Each row was made from one walk, in order. Every step used is in the known rows, and no mark comes twice. Write each row's walk.
Known rows:
J > W > G: [ 0.72  0.69 -0.91 -3.59 -0.40  2.23 -3.41  0.43 -0.36  0.18 -0.09  1.83
  2.01 -1.31  4.05  1.27 -0.34 -0.02  0.57  1.62]
L > C > J: [-0.89  1.82  0.97 -0.73 -3.08  2.50 -1.91 -1.09 -0.41 -2.54 -2.29  0.82
 -1.10 -1.81  3.83  0.15 -2.55  2.97  0.27  3.50]
X > E > J: [ 0.24  1.30  2.59  2.14 -2.44  2.86 -1.39  3.92 -3.38 -0.42  1.82 -0.37
 -0.09  1.06  4.38  1.82  2.57  2.60  0.25  2.98]
C > G > W > X > E > Z: [-0.52  3.58 -2.84 -2.54 -2.25  3.85  0.13  6.09 -2.59  0.20 -0.78  0.87
  2.59  2.23  4.02 -0.13  0.78  3.91  2.01  1.39]
J > C > G > W > X > E > Z: [-0.42  3.11 -1.81 -1.38 -1.24  2.69 -0.79  4.16 -3.71  1.97  0.20  1.20
  2.87  1.24  4.73 -0.21  2.57  3.31  1.18  1.31]
E > L: [-0.37  2.72 -0.18 -1.67 -2.69  3.91 -2.52  1.97 -0.99 -2.19  0.37 -1.30
 -2.27  0.18  3.40  4.26  1.77  0.19  3.25  3.50]
Z > W > X: [-1.29  1.70 -3.20 -1.30 -0.96  4.86 -0.99  0.70 -3.17  1.84 -2.84  0.70
 -0.28 -0.88  1.13  0.82 -2.27  2.03  3.65  3.27]
L > E > J > W: [-0.39  1.86  0.25 -2.27 -2.30  1.46 -2.69  1.49 -0.83  1.27  2.27  0.40
 -3.13 -2.40  5.27  1.20  0.33  2.84  0.91  3.20]
G > W > X > E > J: [-0.78  2.66 -3.36 -1.10 -1.68  2.87  0.33  4.49 -4.30  4.03  1.13 -1.33
  1.07  1.97  3.49 -0.24  2.16  5.51  2.14  3.80]
J > C > G > W > X > E: [ 0.05  1.11 -1.94 -1.67 -0.91  2.84 -0.45  4.03 -4.47  1.71  0.13  1.36
  3.75  0.35  4.68 -0.38  1.43  3.78  0.60  1.36]
C > L > E > J > W > G: [-0.56  2.73  0.95 -4.51 -2.57  1.74 -2.88  1.43 -2.04 -2.59 -0.31  0.45
 -0.31 -1.46  4.41  0.09  0.29  2.34  1.41  0.63]
W > X > E > Z: [-0.75  4.87 -2.39  0.98 -1.71  4.07 -0.63  1.62 -0.31 -1.52  0.40 -0.90
  1.31  1.65  2.86  1.13  1.28  2.15  2.64  2.36]
Z > W > X > E > L: [-1.09  2.09 -0.89 -0.18 -1.12  5.40 -0.33  3.38 -1.92  1.30 -1.89 -0.48
 -0.30  0.71  1.55  2.60  0.55  1.66  2.25  1.81]
G > W: [-0.66  0.31 -2.25 -1.89 -1.91  3.16 -0.23  1.23 -3.69  3.93  0.53 -0.27
 -0.17  0.77  4.19  0.97 -0.24  3.66  1.95  5.66]
L > C > G > W > X > E: [-0.26  2.27 -0.71 -1.79 -2.39  2.29  0.82  5.29 -1.57 -0.60 -0.81 -0.13
  0.22 -0.12  3.97 -0.51 -1.17  5.01  0.44  1.41]
C > G > W > X > E: [-0.15  1.58 -2.70 -2.85 -1.85  4.02  0.47  5.99 -3.36 -0.05 -0.86  0.98
  3.40  1.35  4.03 -0.30 -0.30  4.40  1.48  1.40]
J > C > G > W: [-0.03  0.34 -1.34 -2.52 -1.37  2.48 -1.49  2.78 -5.02  1.89 -0.11  2.07
  2.27 -0.51  5.09 -0.06  0.56  3.01  1.13  2.60]
Z > W > X > E > J > C: [-1.05  2.03 -0.92  0.53 -0.71  3.86 -1.09  3.21 -4.57  3.40 -1.30  0.51
  0.27 -0.08  1.95  0.56  1.09  2.88  1.93  1.95]
W > X > E: [-0.25  2.38 -2.36  0.56 -1.25  4.23 -0.22  1.47 -1.29 -1.82  0.26 -0.74
  2.46  0.58  2.79  0.82  0.07  2.62  1.99  2.36]
Z > W > X > E: [-1.06  1.07 -1.17  0.35 -0.82  5.19 -0.07  1.97 -2.54  1.86 -2.05  0.30
  0.78  0.22  1.73  1.36 -1.07  2.08  1.81  2.40]
E > J > C > L: [-0.59  2.74  0.30 -1.38 -2.36  1.17 -3.90  1.32 -6.80 -0.31  0.33  0.68
 -0.10 -1.09  3.97  0.04  2.56  2.57  2.94  2.31]

Write each row's walk:
[-1.04  2.18 -1.04  0.36 -1.16  4.41 -0.78  3.63 -3.82  2.31 -1.68  0.19
 -0.14  0.37  1.64  0.81  0.19  2.91  2.32  2.26] => Z > W > X > E > J
[-1.07  1.25  0.90 -2.71 -2.96  3.42 -1.09 -1.35 -1.35 -3.90 -0.73 -0.11
 -0.34 -1.43  4.29  1.22 -1.94  1.99  1.67  2.40] => C > L > E
[-1.27  0.94 -0.95 -2.11 -1.11  3.80 -2.75 -0.56 -0.24 -0.94 -2.04  2.60
  4.71 -0.15  3.80  0.00 -0.46  1.68 -0.90  0.69] => C > J > W > X > E
[-1.68  2.68  0.12 -0.38 -1.73  4.81 -0.44  3.05 -0.99  0.46 -3.44 -0.09
 -0.51  0.22  1.70  1.58 -0.13  2.54  1.05  1.23] => Z > W > X > E > L > C > J
[-0.03  1.90  3.70  1.57 -2.71  3.23 -0.43  3.78  0.57 -2.28  1.23 -2.18
 -1.99  0.68  4.13  4.00  2.35  1.30 -0.48  2.00] => X > E > L > C
[-0.94  3.11 -2.55 -1.40 -1.86  2.91  1.10  4.45 -1.62  2.79  0.78 -2.49
 -0.40  1.63  3.31  1.18  2.00  4.92  1.70  3.14] => G > W > X > E > L > C
[-0.17  3.11  2.67  1.96 -1.81  4.38 -0.74  3.38 -0.32  0.66 -0.61 -0.06
 -0.25  2.36  3.48  2.52  1.88  0.57  0.38  2.47] => X > E > Z > W > G
[-0.26  3.74 -2.29  0.57 -1.74  3.28 -1.07  3.51 -3.03 -1.15  0.77 -0.96
  1.28  0.64  2.73  0.28  1.66  3.59  2.58  2.21] => W > X > E > J
[-0.63  4.36 -0.77 -1.44 -2.78  2.11  0.42  5.52 -0.84 -0.26 -0.79 -0.36
 -0.70  0.72  4.02 -0.34 -0.12  4.58  1.05  1.44] => L > C > G > W > X > E > Z
[-0.01  1.76  3.07 -0.17 -2.83  3.17  0.41  6.79 -0.37 -1.00  0.74 -1.55
 -0.98  1.65  4.69  3.19  2.58  2.63 -0.81  1.23] => X > E > L > C > G > W
[-1.45  2.12 -0.35 -0.33 -0.92  3.82 -1.17  2.92 -5.26  1.93 -2.21  0.54
  1.22  0.10  1.89  0.33  1.11  2.78  2.10  0.67] => Z > W > X > E > J > C > L
[ 0.18  1.28  2.90  1.29 -2.37  4.28 -0.85  3.59 -0.26 -2.10  1.33 -1.52
 -0.22  1.68  4.21  4.53  2.99  0.50  0.19  2.30] => X > E > L
[-0.25  3.27 -0.60 -1.86 -2.75  1.56  0.12  6.86 -2.95 -0.01 -0.39 -0.25
 -0.73 -0.15  3.88 -0.97  0.14  5.80  1.02  1.26] => L > C > G > W > X > E > J
[-0.23  3.50 -2.21  0.72 -1.25  2.66 -1.34  3.14 -3.73  0.03  1.07 -0.58
  1.70  0.31  3.04 -0.08  2.59  3.52  2.30  1.90] => W > X > E > J > C
[-0.69  2.50 -3.34 -0.90 -1.14  2.28  0.11  4.13 -5.07  4.99  1.60 -1.03
  1.46  1.54  3.86 -0.54  3.12  5.59  1.81  3.47] => G > W > X > E > J > C
[-0.93  4.24 -1.06 -0.41 -2.26  3.90 -0.73  2.83  0.34 -3.21 -0.97 -1.43
  0.88  0.64  2.59  1.41  1.43  2.97  1.40  1.07] => W > X > E > L > C > J
[-1.30  4.18 -0.80 -3.42 -2.50  2.51 -3.04  1.66  1.15 -2.25 -1.61 -0.39
 -1.53 -1.11  3.04  2.22  1.04  1.51  1.67  0.94] => E > L > C > J > W > X
[-0.46  0.76 -1.72 -1.45 -0.04  3.00 -1.89  0.72 -0.24  0.63  0.68  1.06
  3.20 -0.53  3.70  1.37  0.27  1.03  0.02  0.57] => J > W > X > E
[-0.09  1.27  3.33  1.54 -2.05  2.13 -1.96  3.07 -4.95 -0.66  1.34 -0.01
  1.41  0.72  4.61  1.10  3.64  2.38 -0.17  1.40] => X > E > J > C > L
[-0.80  0.59  0.30 -1.53 -1.47  2.47 -2.75 -2.03 -4.70 -1.43 -0.77  1.08
  2.14 -1.25  4.19  0.74  0.33  1.06  1.69  2.04] => J > C > L
